Known rows, with every step that occurs:
T/S/B/P/V/N: [5,20,5,13,7,8,11,4,0,-4,-20,2,-4,8,27,3,-1,8,16,44,-9]
V/S/B/P: [-2,16,-9,-20,-3,5,20,0,0,11,2,16,1,-10,19,-6,11,4,19,24,-9]
S/B: [-18,2,0,-31,9,15,12,10,10,14,-9,6,-1,-19,16,11,3,13,8,27,-20]
P/S: [-1,1,3,-29,26,-6,-1,6,6,3,-25,6,7,14,23,19,6,7,-7,30,-7]
S/T: [-13,-15,-3,-24,13,15,9,6,-9,-13,-22,12,13,5,20,15,15,4,4,31,-7]
V/S/T: [-13,6,3,-12,13,8,12,9,-7,-4,-20,7,15,7,26,9,18,6,6,26,-5]
B/S/P/V: [5,-15,-2,-12,8,8,24,0,4,-8,-32,16,15,-8,25,15,9,3,19,28,7]
T/V: [1,7,-5,-24,16,11,14,2,14,22,-16,-5,-3,21,17,29,6,7,-8,28,-6]
B/P/S: [7,0,-5,-28,17,-9,3,-1,1,-3,-19,15,7,13,21,8,7,-1,1,27,-3]
P/V/N: [9,14,6,13,13,13,12,6,0,-3,-25,-3,-5,21,25,21,5,12,9,48,-8]
S/T/V/N: [0,20,10,3,17,14,10,5,7,2,-33,-9,-6,27,17,14,1,9,2,34,-7]
V/S/P: [1,26,8,-18,-1,9,17,7,-7,8,-28,16,18,-2,11,1,16,10,20,22,-9]
P/V/S/B: [-16,12,4,-10,12,9,18,13,14,17,-10,-2,3,-22,29,9,3,11,12,26,-15]
S/V: [-9,-11,-5,-26,6,27,15,-5,1,-11,-27,8,1,4,25,22,10,5,-10,24,-15]
P/B/S/V/N: [2,20,11,-2,13,20,12,-5,5,-6,-37,0,-12,16,22,5,-1,10,1,29,-8]
V/T/S/B/P: [-8,23,-6,-19,-8,-1,7,1,-3,5,1,14,0,-13,21,-12,4,5,16,30,-11]
V/T: [-4,35,4,-6,1,-2,-5,6,-3,5,-11,-4,-9,11,23,20,13,11,3,42,-6]
P/V: [4,-16,-8,-8,14,12,16,4,1,0,-15,5,5,6,30,32,12,4,4,43,-4]
P/S/T/V: [-9,-9,1,-24,28,5,8,4,16,2,-34,-6,7,15,21,19,0,-3,-9,20,-1]
T/V/S: [1,36,3,-6,13,1,17,7,11,31,-11,-9,1,21,26,20,13,13,-4,24,-6]
S/B/P: [-2,1,-12,-29,-3,10,18,-2,-1,5,1,20,0,-11,14,-2,9,2,18,26,-11]
T/S: [-8,28,1,-21,3,-1,-4,9,-10,15,-8,7,10,13,26,8,9,21,-7,41,-15]

Rows:
[4,28,8,-21,19,18,7,3,-2,19,-28,4,0,3,5,-7,-1,-5,10,29,-16] : T/V/S/P/B
[-11,24,4,-6,-1,9,-2,0,1,-10,-24,-5,-10,4,29,17,8,5,-4,33,-9] : S/V/T
[10,14,10,11,9,15,14,5,-2,-8,-36,3,1,12,20,12,4,9,18,42,-7] : S/P/V/N
[2,5,5,-33,0,6,21,-1,0,0,-33,24,16,-7,9,1,12,12,21,16,5] : B/S/P
[8,12,3,12,8,12,16,2,2,-5,-20,3,-7,9,24,8,2,6,18,43,-8] : S/B/P/V/N
[-6,38,3,2,-3,-11,-9,7,-8,3,-9,-1,4,6,36,2,5,10,1,46,-6] : B/P/V/T/S
[-23,18,4,-28,5,6,2,14,6,17,-8,4,5,-20,22,-1,-3,18,4,30,-22] : T/S/B
[2,-18,-13,-10,7,11,22,0,3,-5,-8,12,3,-11,28,14,7,-4,17,36,-4] : S/B/P/V
[-6,-6,-1,-30,13,21,16,-12,8,-6,-31,8,-5,0,25,8,3,2,-7,16,-4] : P/B/S/V
[4,28,8,-22,16,17,5,4,-8,15,-26,9,2,1,5,-9,3,-3,13,32,-18] : V/S/P/B
[0,-4,0,-8,6,9,12,6,-5,-7,-29,12,20,-6,26,11,6,4,14,37,-5] : T/S/P/V
[-8,22,4,-7,4,-1,-4,-4,3,-16,-29,-3,-7,4,31,9,4,-2,-3,28,-5] : B/P/S/V/T
[2,23,12,1,23,13,9,1,10,5,-36,-9,-10,25,16,6,-4,6,3,30,-3] : P/B/S/T/V/N
[4,13,4,-31,16,22,3,2,-9,9,-27,13,1,0,0,-5,1,-5,12,35,-19] : S/P/B
[-15,5,0,-23,2,18,5,-2,-3,-7,-27,6,7,4,31,10,5,10,-14,27,-17] : T/S/V
[-4,29,12,2,5,18,4,2,-3,-7,-34,-2,-4,19,26,5,1,16,-4,36,-17] : T/S/V/N
[7,29,9,2,15,13,10,4,9,14,-27,-10,-11,31,16,19,1,13,0,37,-10] : T/V/N
[-10,-11,1,-28,21,10,11,-1,-2,-9,-27,13,7,1,19,1,8,0,6,23,5] : P/B/S/T
[-3,19,-2,6,0,-3,4,2,3,-5,-10,-2,-8,-7,31,12,6,-2,15,41,-1] : S/B/P/V/T
[-9,27,6,-9,4,5,0,-5,6,-6,-27,-5,-14,1,28,8,3,3,-2,28,-1] : P/B/S/V/T
[-6,13,-10,-26,-5,4,11,0,-4,7,1,19,4,-12,19,-10,5,5,15,29,-12] : T/S/B/P
[-26,33,9,-18,2,0,-5,14,6,15,-10,-3,-1,-21,25,-4,-4,17,5,33,-20] : V/T/S/B
[5,11,1,-31,18,3,13,-6,6,17,-15,10,-6,8,17,6,6,9,3,27,4] : P/B/S
[-18,-1,6,-34,22,3,5,11,16,9,-21,3,2,-19,21,7,-4,9,4,23,-17] : P/S/B
[11,-16,-16,-7,6,9,21,-3,-3,-7,-8,14,5,5,29,21,13,-4,13,41,0] : B/P/V
[-10,24,5,-8,0,2,3,-5,6,-8,-25,-4,-10,1,31,14,8,8,-2,26,1] : B/S/V/T
